In the rows, zero is written as 128.
Known rows, with every way that one mark hangs from another:
(mosu dusov (tokor zetadab) (zatosim zisam)): [102 161 105 130 163 162 190 164 133 115  94 160 173 132  83 136 150 150
 149 161 114 110  99 137  72 194 206  82 151 166  91  80  76 136 128 132
 184 109  94 106 129]
(domu (kuput (kupibig gudu))): [119 154 152 136 162 126 105 139 163 139 126 152 180 158  62 131 135 118
 145 154  97 126 128 160  80 156 181 131 126 130  82 141  97 109 124 129
 184 153 111  78 128]
(domu (kuput kupibig)): [113 154 156 133 165 126 115 130 165 128 125 153 169 138  68 125 126 114
 142 152 100 130 129 155  79 154 170 135 131 129  86 140  92 111 131 131
 185 141 118  90 123]
(domu (kuput (dulob (zatosim zisam)) kupibig)): [126 161 153 130 158 165 141 145 186 138 108 163 166 154  48 127 128 121
 142 157  54 125 138 157  70 161 194 134 118 134  73 143 109 119 124 135
 186 148 118  84 127]
(kuput domu dulob kupibig): [129 158 161 136 146 148 121 140 187 137 114 146 175 110  55 138 119 121
 137 147  47 119 138 172  90 164 174 152 136 141  61 146 104 129 107 136
 192 120 113 102 131]
(kupibig (kuput domu) zatosim): [116 147 117 142 160 117 134 114 202 125 128 115 153 102  55 129 101 127
 126 136  98 124 122 172  99 171 173  96 143 140  73 136 109 165 113 131
 172 142 106 120 130]
(zetadab teres (tokor (mosu dusov zatosim))): [ 86 156  37 114 200 144 144 167 160 108 137 147 144 125 106 134 121 112
 147 141  88 132 116 128  60 182 191 103 138 136  87 109  71 136 128 144
 182 125  85 129 103]
(dulob mosu): [ 95 135 122 123 180 133 181 132 177 129 109 131 159 119  72 129 124 123
 141 150 125 145 123 143 106 173 170 122 132 146  97 124  99 164 114 118
 163 126 130 106 125]
(zetadab (tokor (mosu zatosim))): [ 81 147  62 111 193 139 117 140 138 118 139 132 144 126  89 133 122 121
 144 142 109 135 114 126  80 177 166 103 136 143  90 134  74 126 116 138
 171 132 112 131  97]
(domu (kuput (dulob (mosu tokor) zatosim))): [112 159 139 127 169 149 179 148 192 120 103 138 176 139  55 123 125 120
 145 159  77 131 132 167  72 177 188 127 113 133  88 132 112 129 126 131
 180 137 136  86 129]
(zetadab teres tokor): [ 96 146  60 115 200 142 145 167 189 105 142 160 130 137  98 128 122 116
 138 155  99 149 123 155  79 155 194 113 154 127  87 120  61 151 117 126
 158 126  96 120  99]
(dulob kuput (mosu dusov tokor)): [113 144 141 134 176 127 196 150 177 117  96 139 184 100  69 144 124 134
 148 149 116 128 118 153  98 190 185 110 144 148 103 100 110 188 115 123
 183 131 133  78 136]
(kuput domu (kupibig (zatosim zisam))): [128 154 153 147 145 137 139 126 190 147 106 156 152 133  48 135 126 137
 132 142  74 114 127 171 104 158 194 125 143 150  68 140 105 139 105 131
 171 124 101 108 121]
(kuput dulob): [113 145 118 119 171 163 153 142 170 126 122 119 157 127  68 135 123 120
 136 153  99 140 130 153  79 166 174 127 141 136  71 121  87 133 115 121
 174 127 124 101 130]
(zetadab tokor): [101 144  89 118 193 141 127 147 161 111 141 143 140 136  89 130 122 120
 138 154 117 147 120 147  93 159 173 110 151 135  88 123  69 142 116 125
 162 135 114 119 105]
(kupibig (gudu (zisam zatosim))): [120 145  90 131 174 118 148 174 167 149 125 118 166 195  57 143 144 138
 143 144 134 115 119 158  98 165 189  94 135 152  80 101  93 145  98 108
 154 158 108  87 141]
(tokor (mosu zatosim)): [ 80 144  81 112 176 138 136 120 133 134 126 105 155 109  79 135 125 121
 146 130 125 132 114 111  83 182 156 109 129 146  88 128  84 113 117 134
 177 120 120 128 106]
(kuput (kupibig gudu)): [123 147 143 135 165 148 128 151 163 151 123 147 179 152  60 143 138 131
 143 151 106 129 122 155 107 158 184 129 136 140  83 129  89 131 102 121
 173 139 107  90 127]
(domu (kuput (dulob mosu))): [105 148 136 126 170 133 147 134 179 121 113 137 167 137  65 122 121 109
 142 158  85 132 137 161  63 173 176 132 119 134  80 143 110 132 133 129
 184 144 128  81 135]
(gudu (kupibig kuput) (zisam zatosim)): [126 148  81 133 169  97 146 176 184 135 124 118 151 168  50 145 120 147
 139 132 129 105 120 174  99 170 170  55 123 152  81  93 104 187 113 106
 156 168 118 105 139]
(derokoz dusov): [118 134 115 130 178 146 137 130 142 128 122 131 156 124  65 135 134 117
 144 134 132 152 116 129  95 170 170 118 145 134  76  74  85 123 105 124
 159 110 125 113 142]
(kuput domu (dulob zatosim)): [121 157 120 127 160 157 158 135 201 130 116 120 166 108  57 138 119 117
 139 144  55 133 137 149  93 168 175 132 134 130  62 129 103 137 103 134
 181 118 125 116 127]
(mosu dusov tokor (zatosim zisam)): [108 168 111 132 161 160 195 143 126 118  86 133 169 129  73 134 147 149
 147 151 129 104  99 130  76 184 200  91 152 165  88  74  86 125 127 125
 183 107 103 106 139]
(kuput (dulob (mosu dusov)) kupibig): [125 153 159 135 166 167 180 165 181 137  97 153 188 130  61 138 122 122
 142 156  62 121 131 161  87 183 187 144 121 150  79 122 114 156 119 134
 195 131 115  85 150]
(zemi derokoz mosu): [129 137 106 123 182 142 153 130 101 128 141 146 153 112  86 159 142 118
 142 128 139 148 105 130 109 153 170 128 123 145  62  93  77 117 121 126
 170 111 133 107 123]
(derokoz zemi): [117 140 124 120 175 160 154 124 136 122 132 126 151 110  61 151 138 124
 140 139 136 147 113 147 101 143 153 115 137 145  71 109  87 135 116 119
 167 114 120 113 115]
(zemi derokoz (mosu dusov)): [139 143 108 130 182 147 164 139  89 123 135 143 166 111  96 163 141 111
 145 127 135 140 103 122 103 164 176 123 123 147  58  65  82 118 133 133
 188 111 122 105 141]
(zisam zatosim): [103 141  93 117 178 127 168 139 185 132 128 116 148 141  71 130 126 127
 137 144 135 127 115 149  88 164 169 106 144 142  83 102  82 145 113 119
 162 136 118 109 121]
(tokor (mosu dusov) zetadab): [ 99 135  94 118 176 147 129 156 143 121 139 135 162 114 108 142 122 112
 147 141 117 145 118 143  85 199 175 101 129 140  88  97  77 125 129 145
 193 129 106 123 108]
(teres (zetadab tokor)): [107 143  84 116 195 146 125 160 174 111 147 159 137 149  96 133 125 107
 138 153  85 152 120 160  83 164 178 113 157 145  92 122  63 146 112 131
 155 135 103 120  99]
(domu (kuput dulob)): [110 152 130 125 168 136 125 131 169 117 125 130 161 137  68 124 122 107
 140 156  90 134 135 158  59 164 173 130 130 127  73 136  98 111 133 129
 185 143 125  87 131]
(mosu dusov (tokor zetadab) zatosim): [ 97 161 103 130 169 150 193 172 138 109 107 144 193 117  91 137 143 137
 149 158 115 114  96 132  73 197 185  90 150 153  93  81  70 131 129 137
 190 103  98 110 130]
(zetadab teres (tokor mosu)): [ 90 144  49 110 199 142 125 161 175 110 146 148 125 130 103 130 116 115
 142 142 102 151 125 158  76 169 192 112 140 130  89 123  64 134 119 135
 164 129  99 129  87]
(gudu (kupibig (kuput domu) zatosim) zisam): [134 155  96 150 158  92 138 163 186 134 120 118 153 154  44 147 114 145
 133 130 105 104 124 182 108 171 174  60 128 149  72 112 115 182 110 114
 157 154 110 112 141]
(gudu kupibig): [114 142 102 128 172 128 148 141 159 128 123 122 152 132  72 144 129 131
 140 142 131 136 120 149 102 160 166  89 138 130  81 102  84 150 116 112
 164 130 126 110 117]
(derokoz dusov (zemi mosu)): [135 137 120 111 180 168 144 124  94 126 144 147 156 108  48 155 158 119
 151 118 132 153  96 135 101 135 159 119 117 149  57  64  99 115 117 127
 164  98 125 110 137]
(domu (kuput dulob kupibig)): [120 157 158 131 161 143 120 141 173 129 120 152 173 142  60 126 122 111
 140 158  70 125 136 165  63 161 176 142 124 131  73 147 101 110 131 135
 192 144 119  80 132]
(kuput domu (kupibig (gudu zisam))): [132 157 149 147 149 116 107 156 171 152 118 147 182 153  52 147 138 132
 144 140  82 110 131 167 114 157 183 130 136 150  72 135 103 132  94 124
 175 137 102  95 137]
(kupibig (kuput (dulob zatosim))): [118 147 114 122 170 166 149 139 196 125 125 119 163 109  56 133 105 124
 136 146  84 142 128 152  91 172 172 108 130 133  77 126 103 164 114 126
 177 148 123 113 131]

Rows:
[131 151  91 145 169 107 156 173 179 134 121 120 151 167  46 146 116 147
 132 135 121 111 121 175 105 171 179  54 127 146  79 106 108 183 113 110
 152 161 113 107 140] -> (gudu (kupibig kuput zatosim) zisam)
[123 157 137 139 164 111 117 162 173 145 123 151 178 187  54 132 139 124
 145 151  98 109 127 168  78 159 185 119 122 141  81 131 103 118 120 125
 178 165 107  73 136] -> (domu (kuput (kupibig (gudu (zisam zatosim)))))
[117 141 112 134 164 146 151 119 187 132 116 132 130 136  50 128 112 140
 124 144 116 129 118 168  95 167 198  82 142 151  80 125 105 173 117 120
 158 155 104 110 126] -> (kupibig kuput (zatosim zisam))
[124 137  87 129 185 144 158 131  76 135 129 156 168 110  69 161 154 117
 150 117 123 137  95  91  92 169 169 121 116 151  56  69  83 109 114 135
 169  94 127 109 145] -> (zemi (derokoz dusov) (mosu zatosim))
[ 98 152 119 129 161 133 166 129 189 130  99 129 176 100  55 132 122 120
 143 148  55 116 131 140  79 183 170 134 127 152  71 148 116 155 110 133
 186 115 120 105 139] -> (kuput domu (dulob (mosu zatosim)))
[128 150 140 140 164 137 131 173 158 154 120 148 180 174  56 146 142 137
 144 147 107 120 124 158 110 157 188 121 134 149  83 124  91 136  99 116
 166 146 107  88 136] -> (kuput (kupibig (gudu zisam)))
[102 147  78 119 191 144 115 146 138 111 141 127 144 129 101 137 117 113
 144 141 117 141 118 146  87 180 175 106 137 138  88 106  79 126 125 141
 183 138 110 127 108] -> (zetadab (tokor (mosu dusov)))
[109 132 120 120 179 152 207 135 210 144  90 161 151 123  45 144 126 138
 149 147  81 142 133 118 110 174 197 105 129 146 101 131 120 214  95 118
 158 149 137  87 113] -> (dulob kuput mosu (zatosim zisam))
[120 147 109 134 158 110 111 124 177 123 126 119 155 102  62 143 112 131
 137 135 110 128 124 166 105 165 161  82 133 133  76 116 104 169 117 119
 175 143 119 119 123] -> (gudu (kupibig (kuput domu)))
[101 141  73 110 194 147 108 156 164 114 151 148 133 143  99 135 121 105
 141 144  87 153 120 162  82 176 176 113 145 147  94 125  65 133 114 139
 160 137 106 128  89] -> (teres (zetadab (tokor mosu)))
[123 144 108 135 169 122 110 158 163 140 130 119 168 162  54 143 126 135
 141 141 127 123 123 164 106 168 183  86 131 151  83 119 104 163 104 110
 162 171 107  95 144] -> (kupibig (gudu zisam) kuput)
[117 142  90 121 177 149 165 125  87 136 122 162 148 119  74 158 154 130
 145 128 123 130 100 101  95 157 183 114 121 162  59  98  81 123 121 127
 169 109 121 106 124] -> (zemi derokoz (mosu (zatosim zisam)))
[144 154 120 134 175 150 180 149  86 114 127 142 173 109  92 160 147 128
 147 129 148 135  95 151 107 169 187 119 127 153  65  54  78 105 132 131
 186  99 128 102 138] -> (zemi derokoz (mosu dusov tokor))
[143 141 118 135 176 151 160 142  81 122 126 154 164 113  72 159 152 130
 149 121 148 147  95 149 109 167 186 125 124 152  62  49  79  96 114 128
 162  88 139 104 140] -> (zemi (derokoz dusov) (mosu tokor))
[131 148 121 109 178 165 163 130 105 118 145 135 161 104  69 155 149 118
 148 130 135 141  97 140 101 131 159 116 122 151  63  82  96 127 135 128
 187 112 116 108 127] -> (derokoz (zemi (mosu dusov)))
[ 79 143  53 114 183 146 158 172 158 121 132 149 166 110 110 139 128 112
 151 142  89 132 113 119  61 203 185  97 130 141  88 102  70 132 130 150
 192 117  85 125 106] -> (tokor (mosu dusov zatosim) (zetadab teres))
[ 94 145  64 109 189 153 116 151 153 120 136 159 128 151  92 135 129 115
 143 144  77 142 117 145  72 178 187 102 144 159  93 129  70 136 113 137
 158 137  98 127  90] -> (teres (zetadab (tokor (mosu (zatosim zisam)))))
[139 131 106 130 183 145 144 132  84 129 136 154 156 114  74 160 149 114
 146 118 135 153 103 122 107 163 175 128 119 146  55  60  83 109 113 131
 165 100 134 107 142] -> (zemi (derokoz dusov) mosu)
[126 158 154 135 158 143 109 151 172 140 121 153 184 162  54 132 132 115
 144 159  66 119 136 172  66 162 188 139 119 131  71 149 106 109 125 132
 191 155 112  68 137] -> (domu (kuput dulob (kupibig gudu)))
[127 143 149 139 159 114 102 134 187 147 123 153 181 110  52 153 126 126
 145 141  72 123 132 148 103 159 176 130 149 135  75 148 105 166  92 127
 182 148 114  78 121] -> (dulob (kuput domu (kupibig gudu)))
[125 146  96 145 174 127 167 175 171 151 123 119 166 201  49 144 141 139
 136 146 122 116 119 164 101 169 202  90 137 148  76 113  97 147  97 113
 148 152 101  87 143] -> (kupibig (gudu zisam) zatosim)
[128 150 122 138 149 146 134 117 206 133 110 130 138 123  40 131 107 135
 124 143  67 115 130 188  83 173 202  96 137 152  60 140 122 170 113 130
 172 151 101 106 136] -> (kupibig (kuput domu dulob) (zatosim zisam))
[ 94 151  86 119 170 151 145 122 119 134 110 115 153 121  83 139 131 124
 148 131 121 120 112 109  75 191 178  98 129 156  82  99  94 118 127 138
 192 126 106 121 122] -> (tokor (mosu dusov (zatosim zisam)))
[133 153 117 139 153 122  94 157 181 139 124 117 176 148  42 144 121 131
 140 142  77 111 135 183  95 174 188 102 126 153  64 134 120 161 100 119
 177 167 103  92 155] -> (kupibig (gudu zisam) (kuput domu dulob))
[121 142 104 141 169 135 137 139 189 143 130 116 168 152  47 138 120 134
 130 144 113 125 115 173  98 172 195  85 134 140  79 128 107 167 107 121
 162 168  98  95 138] -> (kupibig gudu kuput zatosim)
[ 72 137  53 106 177 151 146 157 163 132 126 165 137 124  93 136 133 127
 148 145  91 137 118 129  65 190 198  94 128 150  90 127  68 137 118 139
 169 121  90 123  87] -> (tokor (mosu (zatosim zisam)) (zetadab teres))
[127 148 137 144 165 148 153 158 179 157 120 146 178 168  50 142 136 136
 135 149  96 121 119 164 104 163 196 119 136 140  79 132  95 137 101 125
 167 143 100  87 129] -> (kuput (kupibig gudu zatosim))
[117 143 116 127 171 129 155 127 208 131 121 132 166  90  55 147 118 121
 146 136  73 140 132 117 107 163 167 115 148 123  81 130 103 177  92 130
 174 135 133 106 109] -> (dulob (kuput domu) zatosim)
[116 155 150 140 165 126 136 135 178 132 123 151 167 151  61 123 123 117
 136 151  93 123 126 163  77 158 178 126 131 130  81 143  98 115 130 134
 180 144 112  88 125] -> (domu (kuput (kupibig zatosim)))
[116 153 125 132 169 154 177 172 151 103 118 141 179 122  97 138 134 134
 145 159 132 132 107 172  91 189 193  99 152 145  93  71  70 129 128 131
 186 110 107 108 126] -> (mosu dusov (tokor zetadab))
[ 98 149  63 115 194 147 124 160 151 113 142 147 149 140 103 138 126 103
 145 142  78 137 113 138  69 188 176 104 144 152  92 114  70 134 121 146
 174 133  96 128 102] -> (teres (zetadab (tokor (mosu dusov zatosim))))
[ 92 152  65 116 187 149 123 142 128 118 127 140 140 136  92 136 128 124
 145 142 105 127 113 124  74 183 184  95 136 152  86 111  83 130 125 141
 182 137  99 127 109] -> (zetadab (tokor (mosu dusov (zatosim zisam))))
[127 151 129 137 165 131 142 179 172 158 119 147 178 185  52 145 142 140
 143 146 107 111 121 164 106 160 189 115 131 152  80 118  94 141  98 116
 163 153 104  84 136] -> (kuput (kupibig (gudu (zisam zatosim))))
[ 69 137  51 108 184 141 148 164 167 126 138 153 152 112 100 136 128 118
 149 143  91 140 117 124  66 193 180 102 128 140  92 129  64 134 118 143
 174 116  94 127  89] -> (tokor (mosu zatosim) (zetadab teres))
[125 144  99 137 162 133 149 134 181 135 115 131 135 143  48 141 118 147
 130 140 116 122 119 173  98 167 191  60 131 141  78 111 106 181 118 114
 156 156 109 108 123] -> (gudu (kupibig kuput (zatosim zisam)))
[ 85 153  84 119 167 158 191 169 165 118 101 175 150 133  77 130 149 153
 147 163 106 123 105 149  70 179 213  90 152 160  94 110  63 140 115 123
 158 103  95 109 103] -> (mosu (tokor (zetadab teres)) (zatosim zisam))
[124 160 159 137 154 160 176 152 221 147  95 156 187 113  41 139 119 125
 143 147  19 121 141 161 105 177 183 152 113 143  73 150 125 159  98 140
 188 122 125 102 133] -> (kuput domu (dulob mosu zatosim) kupibig)
[121 162 116 111 174 167 187 139  94 114 132 136 176 101  62 154 158 133
 152 131 133 124  86 137  92 142 163 108 124 161  69  80  93 118 135 130
 186  97 113 109 128] -> (derokoz (zemi (mosu dusov tokor zatosim)))
[ 95 163  85 129 175 151 205 186 157 104 109 155 187 115  97 135 142 135
 150 159 105 115 100 137  64 196 198  91 152 148  92  79  65 136 129 137
 187  96  86 110 126] -> (mosu dusov (tokor (zetadab teres)) zatosim)
[122 144 136 127 176 154 169 151 202 143 119 156 175 112  51 149 121 128
 147 143  72 140 129 116 109 159 174 122 142 124  91 133  96 177  93 128
 173 143 131  93 108] -> (dulob (kuput kupibig) zatosim)
